Each row was made from one path, in order. Every step used is in the known rows, and no mark comes twice. Write each row's path.
In the rows, 100 means zero.
Known rows:
zese > medaf: [77 116 105 97 115 119 83 106 105 112 91 109 115 94 108 88 91 92 105 89 102 104 98 93 85 102 123 117 118 103 110 115 105 113 106 119 92 115 103 108 103]
gagab > gumanof > zafo > medaf > dute > pinuv: [111 118 84 103 151 132 75 115 98 109 91 118 79 80 124 105 129 87 101 60 99 70 92 117 144 83 117 100 108 125 114 98 115 59 93 95 72 109 106 148 75]
pema > dute > zuparot: [109 123 100 113 142 108 92 88 117 112 84 101 92 105 110 78 113 79 109 87 107 105 116 98 98 126 111 101 118 110 96 135 83 86 96 85 94 91 104 89 114]
mugas > zese: [103 117 103 88 122 120 97 106 120 103 112 108 98 106 116 97 97 94 109 82 102 98 115 105 85 96 107 113 116 104 101 94 103 128 95 87 93 102 106 124 110]
gumanof > likez > medaf > zafo: [83 133 95 109 116 133 78 80 113 125 114 98 103 89 110 89 135 42 94 79 93 103 101 73 120 79 134 108 116 108 100 87 105 84 94 103 105 115 113 138 96]
likez > medaf > gagab > gumanof > bivizo: [89 115 75 108 124 122 80 131 121 100 119 98 91 83 113 85 119 89 102 76 116 102 126 71 118 94 121 115 114 100 91 84 106 46 98 133 78 101 114 118 84]
zuparot > dute > medaf > gagab: [79 106 100 108 131 125 81 85 135 90 100 103 118 98 109 94 101 103 107 82 81 106 119 78 133 94 124 107 113 121 100 104 117 70 91 135 64 100 83 114 118]
zese > muletup: [96 112 118 107 109 117 96 105 116 111 109 104 131 97 107 88 133 88 107 94 113 106 115 107 90 101 124 122 104 107 103 113 85 101 116 97 94 95 103 105 103]
zese > medaf > dute: [91 122 101 97 138 120 70 99 101 104 90 116 112 96 105 81 91 94 102 83 100 101 89 88 122 100 120 123 112 116 111 123 108 94 100 123 75 114 105 114 93]
lume > gagab: [93 114 106 99 120 114 89 102 108 108 108 98 105 104 112 94 108 92 99 103 97 113 115 100 88 108 130 101 123 104 97 105 95 99 104 102 102 115 99 99 104]
likez > medaf: [89 107 95 99 108 119 94 100 126 109 101 96 95 100 110 90 117 75 106 87 107 106 114 98 98 99 127 99 112 104 110 93 106 94 99 113 102 113 116 108 108]
dute > muletup: [97 102 103 115 113 116 85 115 106 109 97 103 105 94 108 84 119 82 107 91 103 109 107 109 94 110 105 106 108 109 93 95 96 103 100 92 81 90 105 103 113]
gumanof > likez > medaf > gagab: [77 117 94 109 107 129 80 97 124 105 129 92 102 96 111 89 129 57 97 83 95 103 109 76 121 85 143 108 124 110 90 83 119 71 98 122 101 122 106 126 100]
likez > medaf > gagab: [83 105 87 110 106 124 88 100 135 101 115 101 99 96 110 93 119 75 105 86 98 104 106 88 118 96 139 109 110 109 101 78 117 73 97 125 90 108 104 112 101]
gagab > gumanof > bivizo > medaf > dute: [102 135 91 93 152 113 76 117 106 114 95 108 77 87 111 83 114 114 109 78 110 81 136 74 125 98 93 117 114 116 94 119 97 64 101 106 71 107 104 127 86]
lume > dute > muletup: [98 98 109 101 115 114 77 101 114 109 108 101 88 102 111 76 136 89 106 102 102 120 119 99 116 92 106 105 123 102 97 112 95 111 104 99 85 96 111 95 118]
lume > gagab > gumanof: [100 111 96 106 127 114 82 114 111 112 101 88 82 103 107 106 110 110 99 91 104 104 120 109 88 106 116 100 130 101 98 101 94 88 105 94 90 118 103 105 80]
likez > medaf > dute: [103 113 93 101 127 120 84 87 123 100 100 104 93 101 108 83 114 83 104 81 107 102 104 92 133 99 125 106 105 117 110 97 110 77 95 115 89 112 118 116 100]
mugas > dute > medaf: [101 113 100 104 127 128 88 91 120 88 78 107 103 117 108 88 116 103 105 78 90 97 105 79 104 108 109 109 111 114 106 125 96 113 99 120 80 113 111 121 107]
medaf > gagab: [88 115 96 113 117 123 91 103 119 97 115 105 112 94 105 97 108 86 103 94 98 107 103 92 112 98 127 118 108 110 93 95 108 91 98 112 84 94 87 110 99]
dute > medaf: [91 115 97 114 120 123 90 101 120 103 78 105 108 106 111 91 107 92 108 81 99 96 120 97 95 103 127 101 100 112 107 108 95 101 106 113 93 105 100 102 115]
bivizo > medaf: [81 118 104 91 112 113 93 98 124 119 94 103 87 100 111 99 113 95 112 96 93 86 128 97 83 100 114 105 114 111 101 106 105 111 104 96 97 115 92 109 114]
lume > gagab > gumanof > likez: [94 124 104 106 126 119 76 114 100 115 116 80 87 103 108 103 120 93 91 88 100 101 123 93 97 94 120 98 145 102 89 104 98 87 105 88 104 132 106 123 78]
mugas > dute > pinuv: [111 120 98 88 124 127 98 96 108 92 85 102 92 106 112 92 121 109 104 90 99 96 86 102 110 101 96 112 119 110 112 121 105 113 89 114 86 101 114 136 92]
gagab > gumanof > zafo > medaf: [88 107 95 105 132 128 85 122 103 116 110 106 86 85 122 113 127 76 104 73 99 84 110 103 99 89 124 97 116 110 104 92 104 85 101 83 86 113 98 132 91]
gumanof > zafo > medaf: [83 109 106 99 126 129 91 109 103 115 116 116 107 87 128 102 120 59 104 86 91 92 103 95 95 92 137 98 107 112 103 98 105 98 100 91 98 111 94 123 114]
pema > dute > medaf: [92 127 89 120 128 115 90 82 131 110 83 109 97 109 118 85 101 88 113 70 107 94 122 94 94 105 125 101 112 116 101 127 92 86 105 107 93 102 100 90 119]
zese > mugas > dute > pinuv: [93 139 100 84 117 134 95 112 112 92 72 106 106 98 114 90 101 118 116 93 96 90 93 90 106 99 85 117 134 101 104 117 102 117 94 124 97 113 111 129 85]
zafo > medaf > gagab > gumanof > bivizo: [82 118 86 109 133 120 85 140 114 95 129 107 96 73 124 94 126 93 96 76 103 94 128 83 119 89 111 113 114 98 93 80 102 55 104 112 83 93 88 112 86]
lume > dute > medaf > gagab: [86 108 95 106 123 125 74 89 139 98 104 109 95 107 110 86 123 95 106 91 89 106 125 79 137 84 137 109 114 111 100 114 105 88 108 135 82 104 96 97 115]
gumanof > likez: [88 127 111 102 119 125 92 100 101 112 115 92 109 101 110 92 116 72 98 97 101 102 111 85 94 90 121 107 126 106 91 110 100 108 99 94 112 114 104 126 103]
zuparot > dute: [87 107 115 87 129 116 97 89 117 103 108 92 111 98 108 97 100 100 109 103 96 115 114 89 111 97 104 103 127 111 104 113 109 102 87 107 84 96 96 118 113]
bivizo > medaf > likez: [89 134 99 94 121 112 89 97 121 121 106 106 95 97 116 98 119 75 108 83 86 84 118 85 117 99 121 110 95 115 98 111 106 101 104 100 93 111 90 113 110]
bivizo > gumanof: [103 120 106 98 107 113 92 110 120 103 96 86 96 93 106 114 115 97 107 95 109 106 125 93 82 106 112 103 118 114 108 111 95 94 99 80 99 99 100 116 106]

Which path is each row?
[81 117 85 107 125 127 70 110 115 126 105 110 79 89 108 112 121 92 113 74 89 73 118 82 104 94 130 114 115 126 87 100 117 71 100 103 61 118 86 142 90]	bivizo > medaf > gagab > gumanof > zafo
[94 126 100 109 124 123 84 113 102 114 110 83 88 99 103 103 120 86 97 83 109 94 116 95 99 89 108 107 132 106 93 105 99 97 102 86 98 115 106 132 82]	gagab > gumanof > likez
[89 122 103 104 124 117 96 109 115 103 127 109 111 89 129 99 125 60 95 80 88 96 104 100 131 94 124 101 90 105 108 91 105 96 104 96 101 101 89 106 109]	zafo > medaf > likez
[89 116 92 107 113 124 82 109 117 117 110 78 76 99 109 98 129 74 99 75 112 93 123 91 107 86 118 99 132 103 100 89 107 82 100 99 101 132 121 132 82]	gagab > gumanof > likez > medaf
[96 110 101 111 131 119 60 109 95 103 87 119 114 89 105 67 104 86 101 73 97 104 89 96 124 107 110 120 108 119 103 110 108 88 100 118 61 107 110 108 102]	zese > medaf > dute > muletup
[80 143 96 90 132 120 83 99 102 130 99 119 102 77 119 83 119 81 106 87 91 90 126 62 101 91 114 120 103 107 91 108 88 82 101 107 88 92 93 124 109]	gumanof > bivizo > medaf > zafo
[89 140 82 129 136 122 81 65 126 121 83 120 102 96 115 89 109 74 109 61 94 94 106 85 115 94 126 111 102 117 102 119 87 77 101 104 83 90 97 102 110]	pema > dute > medaf > zafo
[106 123 90 107 134 125 71 100 113 108 109 88 75 99 105 91 127 78 96 68 112 91 112 87 144 86 115 104 126 117 101 96 113 64 95 100 88 129 125 140 74]	gagab > gumanof > likez > medaf > dute
[91 112 79 131 135 137 68 114 113 110 90 114 97 95 107 105 112 90 108 61 92 82 110 82 115 95 142 110 101 125 91 101 107 62 101 120 58 110 95 134 89]	dute > medaf > gagab > gumanof > zafo
[84 132 85 118 124 138 70 116 131 79 74 106 102 100 103 97 102 127 114 67 87 82 114 67 125 100 92 123 128 109 92 105 102 89 101 137 65 119 99 125 72]	zese > mugas > dute > medaf > gagab > gumanof
[83 105 87 115 120 122 86 120 129 94 121 101 86 83 115 112 129 93 98 74 96 90 115 110 119 89 114 107 116 103 103 72 112 76 102 97 78 102 83 113 84]	zafo > medaf > gagab > gumanof
[106 120 93 104 135 121 62 97 114 109 115 84 76 106 109 90 130 83 89 72 101 98 117 85 138 93 129 98 140 114 96 96 111 54 99 106 90 146 124 129 71]	lume > gagab > gumanof > likez > medaf > dute
[92 111 86 120 124 122 84 115 121 100 108 97 90 91 101 109 114 104 104 82 105 99 109 100 113 96 113 117 116 109 94 91 107 79 99 105 71 96 91 118 78]	medaf > gagab > gumanof
[85 106 108 98 130 121 89 85 127 98 87 98 115 105 112 92 101 105 110 87 88 107 124 85 112 100 114 97 115 116 108 116 107 90 94 123 78 105 96 111 122]	zuparot > dute > medaf
[76 106 97 109 116 124 91 108 128 92 125 111 108 85 120 102 123 76 99 88 86 98 110 100 119 91 127 107 108 105 102 76 113 86 103 105 94 100 80 104 104]	zafo > medaf > gagab
[97 142 88 95 139 110 84 128 105 122 108 103 84 85 120 91 116 93 106 72 103 81 136 70 116 97 103 114 99 106 89 116 95 74 105 107 83 105 100 121 92]	gagab > gumanof > bivizo > medaf > likez
[89 131 85 117 122 133 71 93 114 125 109 91 83 86 106 100 138 60 93 66 102 96 107 83 124 77 121 107 123 106 101 83 102 74 96 96 90 119 118 146 73]	gagab > gumanof > likez > medaf > zafo
[88 128 91 92 130 111 87 128 108 122 97 99 79 88 115 91 113 109 111 84 110 83 144 79 83 96 97 111 121 102 94 112 93 82 106 102 86 106 101 118 94]	gagab > gumanof > bivizo > medaf
[118 110 97 116 170 128 67 112 96 105 87 114 84 86 112 93 135 73 99 71 95 82 108 98 143 113 118 98 104 122 104 111 95 60 93 78 65 110 104 133 87]	gagab > gumanof > zafo > medaf > dute > zuparot
[87 124 95 106 94 123 75 106 136 100 124 81 93 91 109 107 139 64 98 80 96 101 126 67 114 88 140 104 127 116 96 87 121 54 94 103 101 123 107 134 99]	bivizo > gumanof > likez > medaf > gagab
[85 102 90 116 135 124 75 100 136 92 98 95 96 95 102 106 105 119 108 70 89 98 126 87 136 94 111 106 119 120 102 99 116 61 92 128 53 101 88 121 93]	zuparot > dute > medaf > gagab > gumanof
[76 127 92 108 117 122 73 107 122 117 116 91 75 93 105 107 131 90 102 76 89 76 131 84 112 84 114 112 133 115 83 94 117 78 104 98 82 128 87 139 83]	bivizo > medaf > gagab > gumanof > likez
[91 123 101 101 133 127 89 109 100 116 129 119 114 85 132 100 124 42 98 75 83 90 93 83 127 91 142 100 87 115 101 103 106 87 100 96 92 109 93 126 112]	gumanof > zafo > medaf > likez
[97 114 104 100 138 119 87 98 116 93 112 114 102 89 119 92 118 81 98 84 97 94 104 104 137 93 114 104 105 114 111 94 106 87 99 94 91 103 94 111 102]	zafo > medaf > dute
[77 117 95 116 122 127 79 117 120 98 136 93 89 84 117 110 140 74 89 73 91 85 118 94 124 78 120 105 128 105 94 76 114 71 104 92 93 116 84 130 80]	zafo > medaf > gagab > gumanof > likez
[90 144 99 86 131 109 89 118 103 121 114 111 105 88 125 79 112 77 105 86 92 88 128 60 114 100 118 115 91 109 89 120 96 81 104 116 93 101 96 113 114]	gumanof > bivizo > medaf > likez
[101 113 94 110 134 128 85 116 95 123 98 102 89 95 106 108 111 88 109 81 110 92 106 95 92 98 122 107 115 115 95 111 99 93 98 91 77 107 106 138 86]	gagab > gumanof > zafo
[119 109 97 108 145 119 76 91 115 96 77 102 92 104 102 71 128 72 101 85 101 105 108 93 144 124 123 100 100 116 109 110 98 68 89 107 82 109 122 112 103]	likez > medaf > dute > zuparot
[91 127 91 125 129 130 80 81 115 114 79 116 113 94 108 94 113 77 101 73 87 98 106 89 111 95 130 111 90 116 107 101 88 93 101 107 83 95 96 115 108]	dute > medaf > zafo
[97 121 91 111 140 126 81 120 100 117 123 111 95 83 127 112 129 58 98 63 92 83 101 92 129 90 128 101 93 114 101 97 105 79 101 86 80 110 96 136 89]	gagab > gumanof > zafo > medaf > likez
[73 130 97 107 125 127 73 90 101 122 91 118 118 82 107 89 101 76 100 78 89 105 83 85 105 93 127 126 109 106 112 108 99 107 101 115 82 103 99 121 96]	zese > medaf > zafo
[81 117 98 115 136 130 67 97 127 97 109 86 100 97 106 100 115 102 99 69 84 93 128 71 142 82 115 105 133 119 90 102 119 58 91 124 65 116 92 138 91]	zuparot > dute > medaf > gagab > gumanof > likez
[82 116 86 107 116 117 78 110 133 111 101 99 72 92 102 112 122 111 110 78 93 80 130 97 107 96 112 114 119 114 94 92 114 79 104 102 69 113 83 119 86]	bivizo > medaf > gagab > gumanof
[110 117 84 95 126 124 85 95 120 101 85 107 86 95 113 84 119 86 104 75 109 93 93 113 145 93 122 103 104 118 121 97 119 67 90 124 90 110 124 125 91]	likez > medaf > dute > pinuv
[89 102 76 116 112 122 81 114 137 101 109 94 79 93 105 104 121 90 103 73 107 98 115 98 121 95 124 109 118 106 103 75 116 63 99 119 76 111 107 118 80]	likez > medaf > gagab > gumanof
[90 139 97 105 106 128 72 87 123 120 107 85 94 82 110 110 146 49 95 75 95 101 117 67 114 82 132 103 121 115 106 90 103 67 91 85 106 115 114 146 97]	bivizo > gumanof > likez > medaf > zafo
[106 127 92 78 140 124 74 108 108 99 86 128 98 96 120 80 87 105 105 59 98 82 86 114 128 89 109 125 113 114 120 109 121 103 91 124 73 113 115 139 92]	mugas > zese > medaf > dute > pinuv
[95 114 86 120 133 132 76 116 106 113 113 108 94 88 103 110 113 86 106 78 101 91 98 84 111 96 131 118 113 119 86 99 109 74 96 106 64 104 95 141 81]	medaf > gagab > gumanof > zafo
[87 118 89 110 115 128 84 81 122 118 101 108 100 87 107 94 125 59 101 79 97 107 99 90 117 90 132 108 102 107 111 84 101 88 96 109 93 100 112 123 98]	likez > medaf > zafo
[91 118 83 109 139 121 69 121 123 99 107 105 86 96 114 77 122 112 105 79 106 103 145 60 136 83 121 115 120 102 91 120 96 58 109 142 71 96 106 105 98]	lume > dute > medaf > gagab > gumanof > bivizo
